Each row was made from one path, in order. Every step used is in the known rows, and no mark comes twice. Write each row's path.
(in the rows, 128 means zero)
Known rows:
soli > sufu > zazef: [ 87 107 141 112 151 145 164 154 142 113 135 137 134 104 130  86  93 120
 119 108 116 119 148 107 128 146 104 161 149 125 165 148  87  92 120 136]
sufu > zazef > leva > pedat: [128 168 170 133 121  95 133 116 113 115 142 119 114 111 172 146 142 175
 185 144 139  86 149 112 102 179  98 132 147 144 168 100 115 145 135 138]
radim > gotum > mogi > zamobed: [139 118 135 133  70 123 149 122 160 137 100 116 118 200 123  47 159 121
 108 205 178 205 131 126 149  86 183 141 187 167  84 104 113 116 130 138]
zamobed > mogi > suvubad > zazef > leva: [158 197 135 134 108 134 108 140  74 161 138 109  85 145 164 166 117 120
 101  87 148 163 125 130 111 120 138 114  89 110 145 137 158 152 113 147]
soli > sufu: [104  92 110  77 155 162 152 154 154 121 133 141 133 123  97  87 111 105
 104 112 139 132 145  96 149 143 157 145 168 108 166 153 117 105 112 146]
medibab > pedat > leva > zazef > sufu: [124 107 100 111 133 155  89 126 174  86 126 131 136 119 136 150 152 156
 106  94 141  80 126 167  90 174 124 163 146 204  92 114 125 126 153 141]
zazef > leva > pedat > medibab: [151 139 138 104 132 106  94  92 113 115 153 150 155 135 150 124 141 179
 179 167 107 107 139  95 138 216 134  86 180 155 110 104 152 193 143 170]
zazef > leva > pedat > medibab > zimi: [108 127 110  87 151 103 116 114  95  89 181 175 136 166 120 114 139 174
 156 156 100 116 101  78 143 220 149  74 193 153 118 105 142 194 154 126]
pedat > leva > zazef > suvubad > nalem > sufu > soli: [ 89 100  91 165 202 131 166 106 139 118 125 110 156 124 125 169 130  81
 105 107  91 100 128 126  80 129  83 145  62 116 128 127  99  91 148 105]
nalem > sufu: [135 125  97 123 119 125 120 164 124 140 134 152 142 145  70  90 136  72
 109 114 147 129 177 104 168 103 164 155 163 112 146 141 171 119 106 131]
mogi > zamobed: [114 149 125 116 122 145 128 150  96 144 127 132 136 185 119  98 153 124
  90 138 162 171 132 127 148 112 188 149 198 133 135 121 117 113 120 124]
gotum > mogi > suvubad > zazef: [109  91 116 113  98 158 127 125 127 139 115  83  97 145 159 112 116 122
 105 141 155 189  93 167 171  83 144 127  86 101 136 146 150 127  88 146]
pedat > leva > zazef > suvubad: [114 106  86  97 148 150 107 119 134 111  99 120 129 117 132 160 181 166
 103 116  97  96  69 177  82 138 119 122 112 145 120 118 100  92 152 122]
mogi > gotum: [146 147 119 112 120 122 138 142 145 112 141 130 134 122  73 116 137 142
 108 181 137 138 143 130 130 103 177 120 189 129 139 145 125 144 107 139]
pedat > medibab: [122 106 109 101 137 142 102 122 116 125 136 170 159 159 117  89 144 137
 121 139  96 156 141 107 173 146 147 107 191 136  99 131 150 152 116 152]
zutiv > pedat: [171 130 133 101 136 143 124 112 153 142 124 135 133 167 127 109 176 142
 116  91 101 119 138 119 147  99 137 126 197 115 150 136  90 152 138 137]
zazef > leva > pedat: [143 152 138 100 125 115 121 118 126 127 141 122 117 133 139 144 160 163
 174 149 158 100 146 103 123 176 151 118 168 128 169 108 140 157 130 151]
leva > pedat > medibab: [152  91 133  85 130 131 107  78 124 119 141 175 161 145 142  90 153 165
 157 144  85 145 136 113 161 183 126  86 187 148  97 121 120 177 144 172]
leva > zazef: [116  91 120  93 150 139 126 130 155 118 100 153 113 143 133  96 171 143
 111 123 138 124 119 146 109 131 138 156 165 136 140 100  93 100 121 144]
nalem > sufu > zazef > leva > pedat: [145 175 159 157 107  72 127 134 111 122 152 128 136 104 138 129 120 123
 176 133 138  67 181 103 112 174  99 153 130 148 156 109 147 147 140 138]
mogi > suvubad > zazef > leva > pedat > medibab: [142 135 133 119 109 109  90  59  74 126 156 138 126 116 170 164  99 183
 147 143 106 129 102 144 152 199 104  73 111 144 115 112 152 196 149 172]
zazef > leva > pedat > zutiv: [138 141 144 112 136 116 104 104 155 112 121  78 133 118 137 159 156 153
 147 173 155  88 135 109  80 163 163 102 156 140 136  96 156 156 123 117]
radim > gotum > mogi: [143  90 119 114  79 125 146 116 188 129  95 127 104 167 113  59 169 118
 138 192 164 180 146 110 158  79 160 126 170 145 107 118 132 122 109 149]
sufu > nalem: [118 121 101  99 149 135 142 175  84 144 114 135 111 165 111 114 153  92
 132 116 141 117 122  94 159  81 145 118 187  97 144 155 122  88  95 114]
medibab > pedat: [130 138 103 111 134 133 125 114 118 125 134 127 135 166 114 107 167 121
 122 118 134 150 130 116 148 138 143 147 197 142 138 119 142  99  98 107]
gotum > mogi > suvubad > zazef > leva: [107 140 121 132 102 135 114 134 118 137 129  58  92 139 163 148 103 134
 126 162 176 152  94 149 146 115 154 128  77 109 149 128 184 143  89 144]
sufu > soli: [ 78 132 126 105 157 160 163 137 135 146 137 125 130 172 126 116 146 103
 110 114 132 158 141  99 149  97 143 122 193 103 163 141  90 103 107 150]
zamobed > mogi > gotum > radim: [229 151 166 151 101 122 130 130 171 116 137 142 145 163  79  63 123 134
 131 145 125 165 149 114 130 106 190  93 157 152  78 159 140 180 107 125]
gotum > mogi > suvubad > zazef > leva > pedat: [137 123 147 115  92 124 123  91 126 131 133  67  94 125 189 147 115 162
 160 166 165 140  88 153 134 151 131 108  69 120 147 118 154 167 119 165]
sufu > zazef: [ 99 137 142 132 125 127 138 146 116 128 128 139 118 134 140 107 144 135
 130 121 129 135 151 126 139 111 106 153 162 127 156 129 110 107 107 124]
suvubad > zazef > leva: [110 157 101 120 156 131  87 150 112 139 124 122  78 148 149 163 109 123
 112 140 189 131 155 100 138 146 172 133 145 128 175 118 185 157 104 138]
zazef > leva: [114 172 113 114 132 126 111 162 115 133 139 116 115 144 114 145 148 136
 139 145 169 110 150  95 137 142 172 136 173 115 171 118 169 133 100 132]
mogi > suvubad > nalem > sufu > zazef > leva > pedat: [134 157 161 206 100  55 166  94  72 119 175 112 146  72 127 169 104 127
 190 129 125  79 172 123 126 164  52 161  54 100 171 111 143 141 129  99]
nalem > sufu > zazef > suvubad > mogi > zamobed: [ 95 170 151 157 110 115 113 175  82 165 111 148 142 115 136 126  90  90
 115 123 122 160  96 142 121 109 117 152  84 130  91 111 126  74 166  83]
soli > sufu > zazef > leva: [ 85 155 147 127 153 122 151 166 134 110 148 112 129  91 137 125  78 131
 137 129 137  83 151  90 107 178 110 162 138 131 176 131 123 108 119 136]
mogi > suvubad: [110 129 115 112  82 142 142 124  89 140 142 128 132 128  91 131 161 142
 113 109 125 147 105 159 172  90 130 123 145  89 158 139 122  99 101 130]
suvubad > nalem > sufu > soli: [ 92 115 107 169 182 125 180 135 130 142 149 134 149 160  99 118 112  36
 119 116 141 150 205  63 159  98 128 159 134  79 170 145 139 117  98 115]
zutiv > pedat > medibab: [175 118 132 106 146 137  97  84 145 134 138 160 172 173 134  88 157 156
 117 106  51 131 133 111 162 138 121  95 209 141  88 135 102 189 153 157]
zutiv > pedat > leva > zazef: [164 114 117  96 141 139  85  96 182 102 119 117 130 149 154 150 203 165
  88  96  85  65 111 160  84 136 108 141 171 162 128 117  59 160 182 148]

Write each row's path:
[164 142 108 104 121 149  85 113 156 121 145 105 139 158 126 159 194 147
  94  98  90  86 138 128 133 111 133 123 186 133 149 150 103 180 165 135]
zutiv > pedat > leva
[149 103 133 136 110 124  68 109 200  86 110 132 130  83  93 168 122 185
 135 186 104 100  39 183  94 146 146  86  70 173  62 121 120 147 176  93]
pedat > leva > zazef > suvubad > mogi > gotum > radim
[ 89 146 134 100 111 150  87 172 117 152 118 146 109 160 135 130 144 111
 101 154 172 184 109 118 147 119 187 145 164 123 125 107 124 119 149 117]
suvubad > mogi > zamobed
[175 120 141 154 102 115 128 115 171 102 142 137 146 144  48  82 117 160
 139 182 141 136 138 129 171 113 194 104 172 145 108 149 151 167  98 112]
mogi > gotum > radim
[140 161 163 167 121  73 112 118 140 108 131  85 152  91 135 141 113 112
 150 158 137  58 167 113  71 162 111 136 117 157 122  99 165 145 138 104]
nalem > sufu > zazef > leva > pedat > zutiv
[198 177 145 108 119 130 142 153 145 127 137 135 131 144 105  94 143 121
  99 147 116 165 154 113  89  97 175 111 172 137 111 155 115 158 114 155]
zamobed > mogi > gotum
[ 64 136 164 115 147 156 144 165 113 145 113 138 132  93 160 121  62 123
 110 121 111 163  64 137 102 149 111 140  89 126 112 125  71  60 173  98]
soli > sufu > zazef > suvubad > mogi > zamobed
[105  93 102  79 172 151 169 183 113 132 121 136 123 134 101  95 101  75
 121 100 133 103 120  77 151 118 139 125 175  96 152 175 103  74 107 129]
soli > sufu > nalem
[136  97 128 127  31 119 163  94 151 136 114 110 115 143  96  82 169 136
 134 177 142 180 105 154 173  60 128 110 131 122 107 125 115 100 108 143]
radim > gotum > mogi > suvubad
[111  95  97 144 182 144 164 112 103 142 112 138 129 131 115 139 140 125
 151 125 122 163 132 115 146 109 131 125 100  74 156 132 142  99  94  80]
zazef > suvubad > nalem
[117 104 109 103 140 160 143 205 113 148 111 157 114 139 107 119 112  99
 144  86 167 104 151 106 165  81 155 119 164 114 116 166 137 109 105 142]
zazef > sufu > nalem
[134 129 126 115 160 125  81  92 146 119 109  83  95 123 175 175 113 139
 120 168 176 110 138 116  81 169 163  98 126 149 139  96 174 181 128 126]
suvubad > zazef > leva > pedat > zutiv
[118  92 116  96 167 146 144 113 136 134  79 149 124 126 135 109 162 160
 121 108 109 127  69 168  97 126 122 125 123 126 120 102  88  66 123 126]
leva > zazef > suvubad
[173 143 139  97 137 128  77  96 204 103 107 114 127  76 138 197 157 190
 103 155  52  73  35 188  38 129 104  92  97 158  82 121  49 160 222 124]
zutiv > pedat > leva > zazef > suvubad > mogi > gotum
[132 151 105 108 134 120  78  99 167  83 113 106 128  76 125 199 149 168
 109 181  85 102  25 185  38 169 111 113  98 188  73 105 100 102 183  95]
medibab > pedat > leva > zazef > suvubad > mogi > gotum
[116  74 129  96 147 165 124 157 183 121  96 173 117 115 131  99 126 151
 123  93 165 110 145 159 113 131 148 156 141 149 114 113 107 120 129 168]
leva > zazef > sufu
[125  88  72 159 174 115 123 117 131 107 113 129 148 104 104 163 142 101
 113 118 105  87 130 142  91 140 104 159  54 122 123 122 145 107 145  88]
pedat > leva > zazef > suvubad > nalem > sufu
[104 165 108 134 109 125 107 127  74 144 143 103  89 125 135 186 108 141
 107 122 165 135 114 145 154 128 141 121 107 104 175 125 169 138 104 134]
mogi > suvubad > zazef > leva
[104 138 137 134 141 137 155 134  95 145 110 136 131 115 141 120 135 154
 143 106  96 139 102 150 125 102  92 120 119 116 138 130 104  71 112 104]
sufu > zazef > suvubad
[167 117 115 101 158 147 105  81 164 117 100 112 141 131 152 160 193 185
  99  83  52  70  61 184  69 129  92 112 127 148 110 120  52 128 188 130]
zutiv > pedat > leva > zazef > suvubad
[108  99 146 205  98  95 181 135 116 124 144  88 152 108 126  96 101  79
 155 148 124 143 155 139 160  85  74 184  37  87 133 140 155 107  85  94]
gotum > mogi > suvubad > nalem > sufu > zazef
[125 152  76 113 116 138  86 117 118 103 154  97 139 158 113 158 185 124
 102 126 124 117 130 126 134 152 139 142 188 163 137 132 150 124 123 104]
medibab > pedat > leva
[ 92 108 137 112 168 154 182 139 123 128 118 135 144  84 133 101  82 138
 128  92  86 125 101 131 114 138  86 129 106 113 144 151  85  59 125 116]
soli > sufu > zazef > suvubad
[ 97 142 137 141 116 118 110 168 112 158 108 158 126  84 124 138  98  84
 144 109 106 135 111 127 133 101  94 139  64 109 117 125 146  80 146  94]
nalem > sufu > zazef > suvubad > mogi
[118  73 121  97 162 151 145 189 140 128  84 168 107 126 133 107 120 123
 135  83 158  80 119 138 116 104 131 136 147 141  97 131  92  88 125 149]
leva > zazef > sufu > nalem
[ 86 121 119 119 161 171 127 118 185  98 134 111 144 139 157 158 136 135
  98  82 127  91 119 157  78 162 103 148 157 195  97 118  77 108 155 157]
medibab > pedat > leva > zazef > sufu > soli
[159 131 138 118  97 181 121 156 111 166 121 158  95 126 155 133  85 116
  90  34 152 186 149 162 138  85 138 112  74 122 103 163 139 156 123 175]
zamobed > mogi > suvubad > zazef > sufu
[140 144 143 100 138 151  67 106 155 135  94 119 131 140 182 182 174 172
  80 109  77 108  23 189  58 140 116 124 111 161  77  92  41 128 237 108]
zutiv > pedat > leva > zazef > suvubad > mogi > zamobed
[122 157 175 144 132  97 115 104 144 105 123  75 131  95 172 158 138 165
 159 169 138  78 137 121  60 168 109 119 136 156 134  91 130 146 131 107]
sufu > zazef > leva > pedat > zutiv
[ 64 107 148  99 153 157 140 160 143 137 106 149 119  62 150 133  73 121
 141 108  97 138  79 125 112 143  87 128  72 106 138 138  92  67 154 106]
soli > sufu > zazef > suvubad > mogi
[157 136 136 147 117 138 167 117  87 149 142 133 126 143 130 131 155 104
 126  85 114 186 151 122 132  92 113 134  91  72 143 146 118 125  98 110]
zamobed > mogi > suvubad > nalem
[130 101  86 164 168 120 160 131 101 147 120 148 150 122  80 123 116  75
 141 112 123 144 162 101 153 104 134 143  83  75 142 140 177 100 100  78]
zazef > suvubad > nalem > sufu
[158 140 169 196  89  86 112 139 159 122 125 152 152  74  65 112  54 122
 166 168 101 122 101 144 145 107 123 104  57 142  66 143 162 128 143  71]
nalem > sufu > zazef > suvubad > mogi > gotum > radim
[109  76 120 117 110 171 146 181 113 154 103 100  93 130 158 122  63 101
 130 103 173 146  94 160 176  56 136 108  65 106  93 177 152 117  93 155]
gotum > mogi > suvubad > zazef > sufu > nalem
[ 98 137 114 128 147 138 160 153 133 151 142 133 151 167  92  96 123  53
 101 104 134 138 171  88 159  90 145 142 175 106 151 148 127 103 113 148]
nalem > sufu > soli
[109 167 129 207 151  68 142 160  99 121 153 121 133 110 117 146  95  81
 160 142 155  88 217  72 127 148 104 192  96 110 173 114 188 137 100  86]
suvubad > nalem > sufu > zazef > leva
[113  90 104 108 147 179 100 163 148 146 110 167  87 130 140 130  78 119
 103  89 190 156 178 130 166 109 172 131 132 135 137 146 166 162 114 163]
suvubad > zazef > sufu
[147 137 154 197 152  53 124  86  97 102 168 156 171 102 153 127  87 123
 197 163  96  87 207  71 125 219  63 141 102 149 113 101 172 193 145 125]
suvubad > nalem > sufu > zazef > leva > pedat > medibab
[194 167 161 117 108 117  92  72  72 143 154 144 126 136 202 144 106 164
 137 107  87 159 116 130 115 195  99  62  96 152  83 123 141 209 154 185]
zamobed > mogi > suvubad > zazef > leva > pedat > medibab
[134 148 135 116  99 117 113  85  83 138 146 110  86 112 159 186 120 171
 142 123 156 123 108 150 138 164 120 101 103 117 174 115 141 162 134 155]
mogi > suvubad > zazef > leva > pedat
[176 140 124 171 105 116 161 135  83 152 152 143 148 137  93 116 132  53
 117  74 115 166 181 110 142  87 115 154  71  73 131 152 156 127 103 107]
zamobed > mogi > suvubad > nalem > sufu
[106 126 130 204 104  86 173 123  73 129 158 131 148  95  96 133 109  86
 134 107 114 127 173 137 161  96  63 178  67  85 161 137 140 100 102  83]
mogi > suvubad > nalem > sufu > zazef
[ 97  82 143 145  76 166 179 103 180 154 108 119  89 138 150 111  71 113
 108 129 175 200 131 158 167  49 117  96  90 140  89 146 100 127 127 191]
radim > gotum > mogi > suvubad > zazef > sufu > soli
[131  93 144 220  52  64 193  93 133 120 132 117 132 109  99  85 114  82
 156 177 132 158 171 133 163  68  59 164  55 117 108 123 134 103 110  97]
radim > gotum > mogi > suvubad > nalem > sufu > zazef
[157 206 164 220 105  71 161 149  61 142 167 112 142 106 134 152 100  77
 149  91 116 117 187 103 101 123  71 171  44  97 141 132 162 128 111  94]
zamobed > mogi > suvubad > nalem > sufu > zazef > leva
[155 119 149 141 106 128 106 121 170 126 114 149 135 103  67 128  99 158
 162 182 121 155  68 141 158 110 177  71  97 126  81 140 153 139 132  86]
zazef > suvubad > mogi > gotum > radim
